Each row was made from one walk, in order. Every step used is in the known rows, and no mark comes twice. Write each row's walk.
Known rows:
tufutu/mozi/goros/vuvul/paro: [ 24.9 -24.9  -0.5  -7.0   1.6 -16.6  15.7 -29.9  15.8  -5.6  -2.0  28.3
 -10.1   3.3   8.9   1.6 -10.2 -31.4]
gopo/vuvul/paro/mozi: [  4.3 -17.5  40.5   2.0 -25.2 -19.8  -1.8 -47.9  24.8  13.7 -18.0  46.4
  10.4  -4.9  26.8   7.3   8.3   7.5]
paro/mozi/tufutu: [  7.0 -15.9   8.2   4.7   3.9  20.6 -35.7 -42.4  13.0   0.6 -14.7  27.6
  -3.5  13.3  32.4  18.6   1.1  16.9]
paro/mozi: [ 11.4 -11.9  14.9  13.6  -6.8  -2.6 -33.3 -52.4   6.5   4.6 -10.8  20.2
  -3.4  10.0  29.3  23.5  18.3   7.1]
goros/mozi/gopo/vuvul: [-17.9 -14.2 -10.3 -17.8  30.5   0.2  19.2 -19.0  17.9 -27.9  -4.2  36.4
  -9.6  10.9  27.5  11.7   7.9 -21.1]
vuvul/goros: [ 16.0 -12.6  10.6  -2.3   7.8   5.1 -15.3 -51.7   9.2 -10.9   1.5  29.3
  -6.3  14.8  11.1  36.1   6.6  -7.1]
vuvul/paro/mozi/gopo: [ 10.4 -26.6   6.6   2.7 -14.3 -17.4  -9.9 -30.8  21.5  21.5 -29.5  30.2
  -8.5  -0.9  40.8   5.4  -3.1   0.3]
tufutu/mozi/goros: [ 18.2 -23.7 -17.9  -6.8  25.4   2.1   3.4 -28.9   6.0 -13.3   9.5  21.4
 -23.4  -2.8  16.6  12.1   4.4 -26.2]
paro/vuvul/goros/mozi: [-12.9  -2.2  15.9 -10.2  15.9 -12.6  -8.0 -47.2  -1.5 -33.8  10.5  39.1
 -12.9   3.1  26.3  38.0  20.2  -3.2]
paro/vuvul/goros: [ -4.4   1.0  13.1   0.9  10.6 -10.6 -17.0 -55.9 -11.0 -22.4  10.6  33.1
  -9.2  -4.2  25.1  37.7  13.8   3.0]
goros/vuvul: [ 22.6  -1.4   0.7  10.1 -11.0 -15.5  -6.3 -55.2   4.0  -7.1  -9.8  23.5
  17.6  24.7  -0.4  19.9  -4.1 -17.3]
gopo/mozi: [ -2.7 -29.5  -1.0  -3.6  11.0   6.7  -0.5 -50.2  13.2 -17.5  -9.9  42.7
   6.2   2.0  16.3  23.8   5.5  -8.1]
paro/vuvul/gopo/mozi/goros: [-16.0 -17.5   6.0 -11.7  22.6  -8.8   1.0 -40.0   9.4 -24.7   0.3  48.1
  -3.3  -4.3  33.0  21.4   6.7  -5.8]
tufutu/mozi/goros/vuvul: [ 20.2 -17.9  -5.3  -2.9  13.2  -6.6   8.8 -34.0   7.7 -17.4   6.9  21.5
 -11.4   6.8   6.3   7.5  -4.2 -31.8]
gopo/vuvul: [  2.8  -5.4  10.4  -0.3   2.5  -4.6  -0.3 -51.4   7.8  -7.6  -0.5  38.2
   9.0   1.2  14.8  18.6  10.9  -3.5]
paro/vuvul: [ -1.5   1.7 -10.3   4.8  11.1 -17.6 -18.5 -54.3 -17.9 -14.0   4.1  29.0
  -5.9  -8.3  29.3  30.6  17.5   1.7]
tufutu/mozi/gopo/vuvul: [ -4.4 -18.7  -3.7  -5.6  21.5   4.7  13.1 -25.2  13.6 -27.0  14.0  31.9
 -23.7  -5.0  28.6   7.1 -11.6 -24.3]
vuvul/goros/mozi: [  6.1 -15.2  15.1 -15.6  15.6   5.4  -3.2 -41.7  20.4 -24.8   1.3  35.8
 -10.0  23.9  10.4  35.8  14.5 -14.5]
mozi/gopo: [  2.4 -13.7 -39.2  -0.6  27.8   2.9  -3.0 -26.7  -0.3  -7.4  -7.6  17.2
 -14.4   3.8  30.6  15.0  -4.6 -16.7]

Which walk is each row?
[ 20.9 -14.1  -8.5  -5.3  12.7 -10.7   7.3 -32.8  15.8  -1.4 -11.8  24.3
   9.3  23.1   4.8   8.5  -4.1 -26.1] | mozi/goros/vuvul/gopo
[-14.8 -14.8  13.7  -7.0  11.8  -8.1  -5.9 -47.1  12.3 -27.2   2.7  52.6
  -1.6   0.3  32.7  28.4   4.5  -2.9] | paro/vuvul/gopo/mozi
[ 25.4 -18.0 -11.1  -4.3  -1.7 -25.5  13.5 -34.5   9.7  13.9 -23.5  24.1
  11.8   7.1   6.1   2.2  -2.5 -22.0] | mozi/goros/vuvul/paro
[  2.7 -19.0 -19.3 -22.4  28.9  20.4  -5.3 -26.6  20.4 -21.2 -10.4  39.5
  -7.3  24.1  18.1  22.1   2.3  -8.8] | goros/mozi/tufutu
[ -6.5 -17.5  -7.6  -7.1   8.2 -10.9  17.1 -23.6  15.8   0.8 -15.0  37.9
  -3.3  -7.9  33.4   1.3 -11.2 -12.0] | mozi/gopo/vuvul/paro
[ -0.7 -25.3   2.4  -8.8   9.5  -4.4  19.0 -22.5  22.1 -16.9   4.7  39.0
 -21.6  -9.2  31.3   1.7 -16.2 -23.7] | tufutu/mozi/gopo/vuvul/paro
[-13.8 -20.8  -5.7 -21.4  17.6  -9.1  25.0 -15.2  26.9 -16.5 -14.1  41.9
  -8.1   7.0  29.6   6.2   1.7 -20.5] | goros/mozi/gopo/vuvul/paro
[  9.0 -16.9  19.2  -4.4 -15.9 -20.2   9.4 -47.0  21.3   9.4 -15.3  49.1
  11.0  -4.9  17.8   9.9   2.6  -3.9] | gopo/vuvul/paro
[ 23.6 -14.5  31.6  11.2 -39.5 -30.3  -8.4 -52.8  21.1  14.4 -26.7  31.9
  19.5  19.1  12.4   8.5  -7.8  -6.1] | goros/vuvul/paro/mozi
[ 24.4  -7.2  14.4   2.7 -10.2 -12.3  -4.0 -49.3  25.8  -8.6  -9.1  33.5
  16.5  38.5   2.9  19.2 -13.3 -23.4] | goros/vuvul/gopo
[ -6.4 -33.8  -7.1 -13.4  21.7  29.0  -1.6 -40.5  18.8 -21.8 -14.1  50.2
   5.9   4.9  18.6  19.0 -12.2   0.5] | gopo/mozi/tufutu
[-10.4  -9.6 -15.6  -3.5  23.9   1.6   9.6 -28.0   5.3 -13.2  -3.7  29.4
  -5.5  -2.9  30.7   9.1  -4.8 -12.9] | mozi/gopo/vuvul
[ -7.2 -16.9 -28.6 -15.8  34.1   2.1   8.9 -17.6  13.4 -23.8  -7.7  27.0
 -16.7  16.2  28.0  17.8   7.2 -24.4] | goros/mozi/gopo
[ 21.4 -17.3  27.1   5.5 -32.6 -15.7  -9.6 -46.2  25.2  11.6 -29.8  36.7
  19.0  21.2  13.6   6.4 -18.9  -2.2] | goros/vuvul/paro/mozi/tufutu
[  5.9 -21.6 -22.0  -3.2  25.2   6.8   1.5 -24.4   8.4 -23.4  10.4  22.9
 -30.6  -0.2  29.6  12.5 -11.5 -28.2] | tufutu/mozi/gopo
